Every row comes from one small tree of marks. Brackets hold a mark, then the marks that hang from it, in alphabetical order. Every link used is in the known rows. Which tree was each row made from?
(in the rows, 128 means zero)
Known rows
[J [H A [U M]]]: [138 118 128 102 144 114 141 111 141 106 114 148 125 126 145 123 124 147
 119 107 147 136 112 142 146 133 102 120 140 113  78 140 158 118  87 115
  98]
[Y [Z [H [G M]]]]: [143 101 132 142 110 142 125 103 130 132 113 152 157 101 162 117 142 102
  84  98 123 151 126 108 162 120 144 103 144 118 110 172 105 130 100 118
 125]
[U H]: [132 123 115 122 131 131 124 124 148 118 114 139 125 127 150 126 141 134
 140 122 139 128 128 136 130 133 123 136 125 120 121 103 123 114 144 128
 115]
[J [H G]]: [152 113 146 119 134 157 134 129 118  99 112 122 138 131 119 120 124 131
 105 141 132 137 120 138 148 122 131 122 117 113 115 144 128 116 151 116
 117]
[G [M [F [H Z]] J]]: [126 115 113 162  82 123 132 135 104 152 120 193 136 136 145 128 129 114
 163 144 133 142  85  94 102 141 139 115 141 110 135 168 132 127 129 118
 137]
[J [H A] [M F]]: [150 136 149 117 128 134 131 127 111  97  97 134 171 144 116 126 122 135
 139 144 127 166 123 105 120 148 117 128 133 106 123 146 134 117  93 132
 122]
[D [H J [U [M F]] Z]]: [119 113  96 157 122 108 129  83 121 148 133 165 146 124 156 142 107 125
 133 125 158 106 104  93 120 163 118 143 143 125 130 125 127 131 116 110
 122]
[D [H G]]: [140 119 109 129 129 128 124 126 145 116 119 148 154 126 143 122 116 134
 117 125 137 132 119 131 140 135 135 141 118 129 123 121 116 131 143 118
 131]
[G [H F [J M] Z]]: [146 116 110 153 101 133 128  97 124 114 134 190 169 145 113 147 137 133
 122 151 121 110 112  76 111 137 140 132 120 104 161 155 126 129 109 104
 173]
[F [H [A Y] G U] M]: [169 117 126 111 119 112 132 128 139 110 119 193 171 110 146 137 109 127
 100  70 127 125 102 148 124 129 122 129 114 119  96 181 160 116 118 117
 125]
[G H]: [134 125 121 124 124 132 127 118 153 127 120 138 141 149 132 126 145 125
 141 140 139 127 127 117 124 123 131 126 121 119 136 123 136 130 131 124
 144]
[D H]: [129 130 101 127 136 120 123 122 146 125 120 147 145 133 149 128 122 137
 152 140 135 135 125 111 125 134 128 143 136 130 124  98 124 126 136 130
 136]
[U [H F]]: [133 128 101 133 123 140 127 130 135 127 124 143 135 126 145 129 142 122
 128 116 142 126 129 138 121 144 125 131 104 102 133 119 119 114 129 124
 128]
[G [H [F M]]]: [146 128 120 138 110 119 131 122 134 145 126 151 172 136 121 132 147 104
 134 119 118 133 129 119 111 150 136 134 114  97 140 165 136 128 127 118
 167]
[A [Y [Z [H F G J]]]]: [163 120  97 181 113 134 128 111 122 107 134 192 188 103 161 143 123 108
  77  98 131 114 120  85 137 151 142 120 105 105 151 158 110 125 102 112
 158]
[Z [H A F G] Y]: [145 125 102 121  97 123 137 140 122 118 114 142 158 122 162 116 138 130
  89  95 159 127 138 121 160 161 132 119  93  92 110 167 135 136  84 126
 145]
[F H]: [123 121 110 123 117 143 125 134 120 134 116 128 127 136 132 132 120 123
 142 134 118 134 116 120 114 122 129 127 125 122 128 112 137 116 144 130
 134]
[Q [H A G [J M]]]: [153 115 108 124 101 116 128 115 156  93 104 182 178 125 122 128 112 153
 109 112 126 134 112 119 150 135 126 126 107 122 143 140 137 131 100 104
 149]
[Q [H A [J M]]]: [142 127 104 121 110 103 128 114 155  99 103 183 171 130 129 133 117 159
 140 126 127 136 117 100 137 135 121 132 128 122 143 118 144 127  88 114
 155]
[U H M]: [126 110 101 130 123 117 126 114 154 133 111 145 115 131 161 119 144 125
 142 117 130 129 117 148 137 152 114 139 128 122 111 114 133 118 138 120
 106]
[H J]: [125 126 118 136 126 109 127 123 125 113 135 138 135 131 126 137 124 149
 134 124 124 111 124 105 119 127 128 136 126 128 147 122 131 125 130 115
 134]
[J [M [U [H Z]]]]: [138 114 138 128 117 165 123 103 127 108 122 163 128 130 140 122 145 128
 129 126 130 132 120 136 132 134 123 133 142 126 124 129 122 116 149 128
 111]
[Q Y]: [132 129 109 120 115 123 132 142 132 133 113 129 151 130 128 130 117 142
 127 130 122 132 124 126 140 127 130 121 114 124 138 115 126 128 118 129
 139]
[G H M]: [134 113 117 117 118 119 125 115 157 134 115 162 143 148 141 118 155 126
 138 133 128 137 119 113 128 108 135 115 139 117 131 152 140 131 119 117
 136]
[M F [J [H G]]]: [144 127 145 152 117 128 140 149 108 110 114 149 148 141 123 122 118 124
 141 145 144 145 109 110 122 157 131 117 105 105 128 156 129 124 142 117
 124]
[M F J [U H]]: [122 139 123 155 118 126 131 150 135 128 125 158 136 145 161 118 142 121
 170 114 160 137 120 121 108 169 118 134 116 115 140 120 134 125 150 131
 112]
[Y A [Z [H F [G M]]]]: [155 109 125 147  99 143 130 116 122 154 125 161 188  88 178 128 140  79
  66  79 113 164 128 104 151 142 144  97 140  98 122 174 112 131  71 117
 137]
[D [H F]]: [131 136  82 140 127 133 125 131 135 133 128 155 156 127 143 132 123 127
 133 135 138 133 124 110 118 148 131 139 120 110 136 111 119 126 121 127
 151]
[G [H [F M] J]]: [143 125 109 147 104  96 130 118 130 131 133 167 180 139 120 144 143 125
 138 115 114 117 125  97 104 150 135 141 111  99 156 158 140 124 127 105
 174]
[H [G M] [Z Y]]: [150  96 126 117  96 135 132 115 105 132 123 176 126 119 140 116 139 126
  83 126 137 121 110 120 169 126 141 111 130 127 116 199 122 139 123 112
 120]
[G [H A F Z] M]: [153 120 103 126  97 144 126 114 145 125 126 193 161 133 138 121 158 131
 116 116 155 130 103 123 134 122 139 118 126  92 129 182 131 135  79 105
 154]
[M F]: [125 136 137 144 123 138 127 128 110 152 123 110 145 136 122 128 122 107
 131 127 138 139 130 119 114 149 126 127 121 121 145 136 122 130 128 134
 127]
[M J]: [126 134 121 145 119  91 138 146 138 119 131 174 126 132 138 130 129 141
 155 135 133 126 115 108 119 140 129 126 123 129 125 140 137 132 123 121
 139]
[A Y]: [147 134 117 138 132 122 125 128 141 116 129 172 140 132 144 133 127 129
 127 132 131 121 118 120 123 130 127 132 127 130 132 131 138 126 127 131
 128]

Which tree is each row?
[144 136  92 133 110 117 127 129 150 102 131 171 175 147 135 135 139 152
 132 107 151 113 119 100 116 139 127 135 100  97 154 135 143 130  92 104
 165] -> [G [H A F J]]
[135  84 119 125 102 137 132  99 113 125 135 178 129 112 138 135 114 136
  88 100 134 101  89 119 136  91 139 108 134 123 122 176 135 120 134  93
 120] -> [F [H [G M] J U Z]]
[125 111 113 149 117 137 140  94 117 152 148 157 117 108 135 134 125 107
  89 110 142 105 110 140 140 146 123 116 122 110 106 167 133 133  98 112
 121] -> [H F [U M] Z]
[134  99 148 144 107 135 134  95 102 141 142 167 148 113 131 134 117 120
  74  97 154 109 106 116 136 119 137 112 128 120 139 194 123 134 115  98
 110] -> [H [G [M F]] J U Z]
[133 124 130 137 124 155 138 108 107 142 150 154 125 103 128 141 122 115
  87 112 156 105 119 132 132 128 131 115 119 110 120 158 125 130 103 118
 132] -> [H F U Z]
[122 123 101 121 144  93 130 109 145 114 136 165 146 123 154 147 107 160
 137 118 149 104 124  90 117 124 123 140 138 134 129  99 137 122 120 116
 130] -> [D [H J U]]
[146 135  97 121 119 139 127 139 152 106 119 160 148 123 151 126 143 142
 129  97 154 131 123 147 129 149 119 136 104  98 122 124 127 116  99 122
 127] -> [U [H A F]]
[151 112  75 142 100 134 130 118 103 118 134 190 157 125 146 138 115 144
 100 132 154  98 112  80 147 159 142 141 102 113 146 149 112 134 131 105
 157] -> [D [H F G J [Z Y]]]
[132 126 126 135 104  71 134 120 103 145 112 142 184 141 176 147 122 114
 131 130 116 148 148  42 122 174 126 129 146 111 146 131 149 130  84 143
 140] -> [Z [H [J [M F]]] [Y A]]
[158 120 112 147  96 148 130 127 108  97 144 171 160 110 120 132 122 144
  84  93 151 102 102 133 140 144 136 134  97 103 145 170 117 134 105  92
 146] -> [H A F G J Z]
[143 132  95  95 119 122 140 127 167 131  96 153 166 111 146 129 105 145
 115 108 166 130 118 138 163 123 117 103 112 116 117 107 146 130  77 125
 140] -> [Q [H A U] Y]
[122 129 106 153  90 152 137 152  81 150 127 162 118 148 149 126 126 113
 163 143 157 127 105  82 111 173 127 120 118 115 133 148 146 133 148 136
 136] -> [M [F [H [Z Y]]] J U]
[142 121  92 120 122 130 126 116 114 131 118 166 130 129 159 131 124 137
 136 156 154 119 121  86 145 151 133 140 143 130 117 120 121 131 131 131
 137] -> [D [H [Z Y]]]
[143 104 132 152  89 111 137 128 127 121 135 215 126 116 137 118 137 137
 115 123 136 123  89 126 146 123 145 114 129 123 117 199 122 139 123  99
 127] -> [H [G [M J]] Z]
[145 124 111 146 106 161 129 109 127 138 133 164 143 135 121 132 147 110
 119 144 151 114 115 114 128 136 141 123 113  99 141 150 121 133 118 114
 158] -> [G [H F Z]]
[157 138  94 143 112  95 128 129 140  84 134 220 187 135 131 146 120 161
 114 109 118 120 114  98 110 144 122 139 109 113 157 162 149 124  72 114
 156] -> [H [A Y] F [J M]]
[141 134 135 146 115 154 144 141  77 118 122 165 122 150 143 120 134 126
 155 163 168 135 110  79 128 176 125 119 132 109 123 155 142 129 144 132
 121] -> [M F [J [H [Z Y]]] U]
[167 135 106 124 120  82 138 150 156  71 111 252 152 139 165 121 139 173
 157 133 141 147  89 103 126 125 122 119 144 110 104 175 164 118  93 113
 124] -> [G [M [J [H [A Y]]]]]
[129  98 135 159 112 128 136  88 104 148 140 148 134 118 131 134 108 108
  84 100 150  98 103 125 141 155 124 127 111 122 133 171 125 137 121  97
 108] -> [H G J [U [M F]] Z]
[159 112  90 130 100 153 123 121 137 116 126 208 171 108 150 117 131 138
  93 101 151 136  95 137 149 133 140 133 127 103 119 177 114 135  94  99
 138] -> [D [H A F [G M] Z]]
[130 136 146 139 138 110 148 135 117 121 122 156 138 136 135 138 116 130
 152 142 164 134 117  95 111 144 119 111 127 106 113 146 147 121 120 126
 115] -> [M F [J [H U]]]
[151 111 115 138  98 162 136 127  91 138 136 159 131 119 126 126 128 113
  72 126 148 107 119 122 156 154 140 117  94 109 125 185 114 139 123 116
 141] -> [H F G [Z Y]]
[151 123 104 135  98 118 135 127  86 138 146 171 149 120 154 150 125 125
 106 123 139 111 122  75 132 161 133 128 129 110 149 149 135 133  97 116
 150] -> [H F J [Z [Y A]]]
[150 127 117 110 111 133 131 126 111 116 121 162 127 124 145 125 132 148
 118 125 158 118 118 113 154 146 124 128 134 124 108 155 132 135  96 128
 131] -> [H A [Z Y]]
[132 140 110 132 108 126 131 138 136 120 122 130 159 118 156 123 140 125
 119  99 147 136 135 127 132 147 128 127 115  89 119 135 131 127  79 131
 147] -> [Z [H A F]]
[122 125 129 156 107 128 141 127 101 149 130 173 123 127 139 143 107 111
 155 134 158 118  95  94 101 145 129 114 124 113 122 148 137 126 124 124
 129] -> [M [F [H U Z]] J]
[121 123 126 138 109 134 125 127 102 150 106 124 159 149 115 136 113 107
 146 144 100 153 121  95  97 143 128 123 121 118 142 132 132 119 128 139
 138] -> [J [M [F H]]]
[145 113 109 136 122 155 133 104 122 133 141 174 147 104 143 136 110 118
  79 113 168 107 111 133 145 135 137 128 110 110 113 150 111 133 119 109
 132] -> [D [H F G U Z]]
[156 121 166 104 138 139 140 117 115  96 105 145 173 130 114 126 106 134
  87 111 142 151 122 127 136 135 118 114 116 107 104 177 139 119  93 122
 108] -> [J [H A G U] [M F]]
[135 119 131 131 123 115 125 123 131 109 130 148 151 124 151 128 147 138
 148  83 121 124 129 133 112 147 120 150 133 123 138 122 141 108 170 116
 118] -> [F [M [U [H J]]]]
[152 107 154 114 129 145 134 120 117  92 106 142 151 135 107 124 121 134
 101 148 102 149 122 123 143 124 131 121 124 118 112 155 128 114 136 118
 124] -> [J [H G] M]
